Each row was made from one walk, in order. Every step used is in the known rows, and no mark comes twice. Write each row's walk.
Known rows:
mareg -> tebedig -> disu -> niketub -> lupatu: 0.34,0.27,-0.56,0.00,2.45,0.08,3.33,-1.09,-3.65,3.03,1.14,-4.23,3.31,-0.76,1.45,0.89,-2.63,-2.99,1.43
pemi -> mareg: 1.18,1.08,-1.82,0.55,0.29,0.77,1.03,1.19,-0.25,0.75,-3.20,1.38,2.25,-1.19,1.85,0.14,-0.66,0.78,-0.31
pemi -> mareg -> tebedig -> lupatu: 2.78,1.65,-2.57,-1.45,0.64,0.77,3.73,2.18,-1.32,3.51,-1.53,-0.38,3.27,-3.07,2.31,1.69,-0.91,4.56,-2.27
tebedig -> disu -> niketub -> lupatu -> pemi: -2.31,1.58,-3.08,-0.43,-0.06,2.23,0.72,-0.12,-2.35,0.46,0.21,-1.95,2.94,0.37,3.90,0.67,-0.65,-2.96,0.80
lupatu -> pemi: -1.69,0.59,-1.77,-0.91,-0.15,0.92,-0.37,1.87,1.78,-0.88,-0.48,1.13,1.47,-0.21,2.20,0.34,1.39,1.45,-1.38
disu -> tebedig -> lupatu: 0.94,0.90,-0.56,-2.26,-0.80,0.53,2.86,0.44,-0.60,1.14,0.23,-1.21,0.98,-2.73,2.05,1.60,-1.48,2.53,-1.17
disu -> niketub -> tebedig -> lupatu: 0.89,2.48,0.23,-0.36,2.09,0.12,3.14,-0.33,-1.80,2.51,-0.33,-2.20,2.14,-0.95,1.95,0.38,-2.90,-3.66,0.20
tebedig -> ribu -> niketub -> lupatu -> pemi: -1.74,4.93,-2.96,0.60,-0.97,1.56,0.57,1.40,-0.41,2.04,-3.68,-0.83,0.93,2.26,6.12,0.69,-1.62,0.54,0.80
ribu -> niketub: -0.03,1.24,1.75,1.44,1.79,0.96,0.64,-1.97,-0.02,1.56,-1.44,-1.57,-0.09,-1.26,1.33,0.39,-1.47,-0.42,3.02
ribu -> niketub -> lupatu -> pemi -> mareg -> tebedig: 0.70,3.85,-2.39,1.35,3.25,2.36,3.48,2.82,0.69,4.86,-4.44,-1.35,5.00,-2.08,6.71,2.14,-1.43,0.64,0.66
tebedig -> lupatu -> disu: -1.31,2.27,-2.34,-3.14,-1.49,1.95,-0.60,1.07,-3.71,-0.11,0.94,-2.07,0.14,-2.14,1.31,1.81,0.39,1.41,-0.81
tebedig -> lupatu -> pemi: -1.11,2.01,-3.20,-2.82,-2.32,2.09,0.32,2.26,0.08,0.15,0.69,0.55,0.63,-0.78,3.03,1.18,1.27,3.81,-2.26
niketub -> lupatu -> pemi -> mareg -> tebedig: 0.75,2.65,-4.13,-0.14,1.39,1.38,2.88,4.61,0.77,3.53,-3.21,0.24,5.11,-1.01,5.24,1.74,-0.05,1.24,-2.03
tebedig -> disu -> niketub -> lupatu: -0.70,1.06,-1.17,0.53,0.01,1.19,1.18,-1.84,-4.18,1.39,0.73,-3.06,1.77,0.54,1.54,0.23,-2.17,-4.60,2.32
mareg -> tebedig -> lupatu -> disu -> niketub: 0.30,1.34,-1.33,-2.89,3.37,0.35,2.71,0.16,-2.02,1.68,1.08,-4.19,3.10,-5.07,0.13,3.22,-1.83,-0.54,-1.10
mareg -> tebedig -> ribu -> niketub -> lupatu: 0.93,3.59,-0.78,1.23,1.42,-0.56,3.05,0.20,-1.82,4.57,-2.71,-3.12,1.30,1.21,3.58,1.00,-3.00,0.48,1.19
lupatu -> disu -> tebedig -> pemi -> mareg: -1.87,0.98,-3.59,-1.61,0.67,1.42,2.66,2.43,-1.24,-0.97,-3.70,1.37,3.71,-3.94,6.24,0.96,-0.99,2.62,1.41
lupatu -> pemi -> mareg -> tebedig -> ribu: -0.11,2.33,-4.92,-1.13,1.26,-0.37,2.91,4.44,0.83,1.22,-5.02,2.07,5.30,-0.74,4.63,0.59,-0.73,5.87,-3.70
disu -> niketub -> lupatu: 1.02,1.61,-0.42,1.39,1.26,0.22,1.21,-0.77,-0.24,2.02,-0.28,-2.06,1.05,0.07,0.34,1.50,-2.26,-5.97,0.76
lupatu -> disu -> niketub -> tebedig -> pemi: -3.34,1.65,-1.01,-0.37,2.98,0.52,2.01,0.67,-2.23,-0.37,-1.07,-1.04,2.31,-0.86,4.40,-0.45,-1.50,-4.45,3.28
mareg -> tebedig -> lupatu: 1.69,0.55,-0.80,-2.14,0.34,-0.06,2.75,1.02,-1.04,2.75,1.57,-1.72,0.95,-1.79,0.62,1.44,-0.17,3.85,-1.90
disu -> tebedig: 0.57,-0.67,0.93,-0.28,1.25,-0.62,2.27,0.10,1.09,-0.05,-0.75,-0.67,1.90,-2.18,1.32,0.68,-1.78,0.31,-0.08
ribu -> niketub -> lupatu -> disu -> tebedig -> pemi: -2.49,2.92,-1.13,-0.26,0.96,2.41,2.43,0.33,-2.19,1.59,-1.88,-2.59,0.98,-2.31,7.54,1.80,-2.17,-1.24,5.01
disu -> niketub: 0.74,-0.10,0.52,0.82,2.51,-0.37,1.27,-1.58,1.00,0.04,-0.48,-1.06,1.37,-1.60,-1.10,0.84,-1.98,-3.34,0.46

Which walk is each row?
-1.88,4.70,0.29,-1.07,1.92,2.46,1.29,0.16,-4.93,2.76,-1.26,-4.25,1.74,-2.17,5.03,0.82,-2.01,-1.79,2.98  ribu -> niketub -> tebedig -> lupatu -> disu
-1.08,2.57,-0.93,0.06,0.26,-1.45,1.55,1.62,-2.39,0.92,-2.93,0.11,1.63,3.41,3.18,-2.04,-2.02,-0.54,-0.30  niketub -> tebedig -> ribu
-1.24,4.47,-2.15,0.08,0.48,1.01,2.69,1.66,0.47,2.11,-4.62,-1.50,2.91,0.06,7.29,1.48,-3.12,0.79,0.64  disu -> tebedig -> ribu -> niketub -> lupatu -> pemi
-0.86,3.13,-0.88,2.26,2.15,1.86,3.77,0.71,-1.34,3.07,-5.11,1.38,2.45,-0.04,7.96,-1.53,-2.05,0.04,5.00  ribu -> niketub -> tebedig -> pemi -> mareg
-1.21,2.38,-2.70,-0.25,-1.46,1.87,-0.22,2.74,0.46,1.09,-0.52,0.10,1.19,1.51,3.85,1.06,0.88,-1.26,-1.15  niketub -> lupatu -> pemi
0.42,4.11,-5.93,-0.59,-0.06,0.43,3.14,5.25,-0.36,3.15,-5.04,1.01,5.11,1.13,6.20,1.22,-1.16,3.33,-3.39  niketub -> lupatu -> pemi -> mareg -> tebedig -> ribu
-0.72,2.52,2.74,2.13,3.57,0.52,1.95,-0.95,-1.45,2.67,-2.28,-2.22,1.52,0.05,3.64,-0.96,-2.50,-3.01,3.77  ribu -> niketub -> tebedig
-1.30,3.66,-1.20,1.04,0.63,2.61,0.34,0.76,0.60,2.56,-1.78,-1.68,1.02,0.26,5.13,1.42,-0.33,-1.65,2.07  ribu -> niketub -> lupatu -> pemi
-1.47,2.87,-4.72,-0.96,-0.61,2.27,2.73,3.50,-2.46,1.00,-3.55,0.35,3.41,-2.15,7.77,1.62,-1.41,0.06,1.64  niketub -> lupatu -> disu -> tebedig -> pemi -> mareg
-2.05,5.14,-2.38,0.09,-0.34,1.22,-0.31,0.36,-4.22,1.91,-3.21,-3.35,0.65,0.69,4.48,1.20,-2.38,-2.12,2.16  tebedig -> ribu -> niketub -> lupatu -> disu
-2.00,0.90,-0.64,0.18,-0.16,0.25,2.07,1.39,-1.02,0.67,-0.53,1.47,0.19,2.67,5.01,-2.09,0.08,-0.37,2.71  niketub -> tebedig -> pemi
-0.38,4.31,-3.99,-1.38,-0.21,2.46,2.61,4.16,-1.43,2.33,-3.49,1.35,4.58,-0.64,7.05,0.15,-0.13,1.77,-1.77  niketub -> tebedig -> lupatu -> pemi -> mareg
-0.36,0.74,-3.52,0.16,-1.31,1.32,1.66,1.60,-0.12,0.29,-2.80,3.56,0.77,-0.01,4.34,-0.48,0.12,3.21,1.36  tebedig -> pemi -> mareg
-0.72,6.09,-5.01,1.13,-0.59,2.28,1.55,2.74,-0.74,3.09,-6.76,0.64,3.44,0.87,7.67,1.04,-2.20,1.54,0.37  tebedig -> ribu -> niketub -> lupatu -> pemi -> mareg
-0.46,-0.99,-0.97,-0.77,0.68,-0.47,2.88,1.13,0.69,1.06,0.82,1.04,0.26,-0.16,2.52,-0.10,0.87,3.91,0.96  mareg -> tebedig -> pemi
-0.64,1.41,-2.38,-2.97,-0.87,1.60,2.44,2.32,1.03,0.20,-0.07,-0.06,2.47,-3.02,4.17,1.91,-0.23,4.08,-2.50  disu -> tebedig -> lupatu -> pemi
0.08,2.61,-0.40,-1.09,-0.45,0.71,1.96,1.17,-2.94,2.40,0.16,-1.30,0.83,0.71,3.17,-0.47,-0.80,-0.52,-0.12  niketub -> tebedig -> lupatu
-1.03,-0.86,-0.71,-0.80,-0.28,-0.07,2.95,0.44,1.06,-0.61,-0.55,1.55,0.39,-1.07,3.89,-0.24,-0.54,2.69,1.46  disu -> tebedig -> pemi
-0.66,1.56,-3.58,-0.18,0.41,1.73,0.58,3.14,1.52,-0.09,-3.55,2.54,3.73,-1.52,4.02,0.64,0.52,2.25,-1.76  lupatu -> pemi -> mareg
0.34,0.81,-2.90,-0.75,2.66,0.66,2.75,3.73,2.05,1.48,-3.21,1.24,5.34,-2.69,3.91,1.27,0.28,3.87,-2.55  lupatu -> pemi -> mareg -> tebedig
0.12,1.15,1.59,1.55,4.14,-0.84,2.52,-0.54,-0.36,1.45,-1.41,-1.61,2.88,-0.46,1.18,-0.53,-2.85,-5.97,1.25  disu -> niketub -> tebedig
-2.36,3.25,-1.34,-0.37,3.41,-1.07,1.50,0.85,-3.57,-0.14,-3.23,-2.48,3.72,-0.06,2.87,-0.30,-3.37,-4.90,0.32  lupatu -> disu -> niketub -> tebedig -> ribu
-0.37,4.69,-3.09,1.61,0.84,3.37,1.46,2.04,0.22,3.38,-4.86,-0.15,3.35,-1.00,6.87,1.57,-1.10,-0.74,1.48  ribu -> niketub -> lupatu -> pemi -> mareg
-0.05,-1.55,0.48,-0.56,3.79,-0.61,3.17,-2.02,-2.52,1.06,1.09,-3.22,3.60,-2.48,0.01,0.37,-2.01,-0.32,1.16  mareg -> tebedig -> disu -> niketub
0.34,-0.34,-2.04,-0.68,1.54,0.60,3.06,0.72,-3.86,1.77,-1.67,-0.73,4.46,-1.98,2.69,-0.18,-0.80,3.78,0.27  pemi -> mareg -> tebedig -> disu
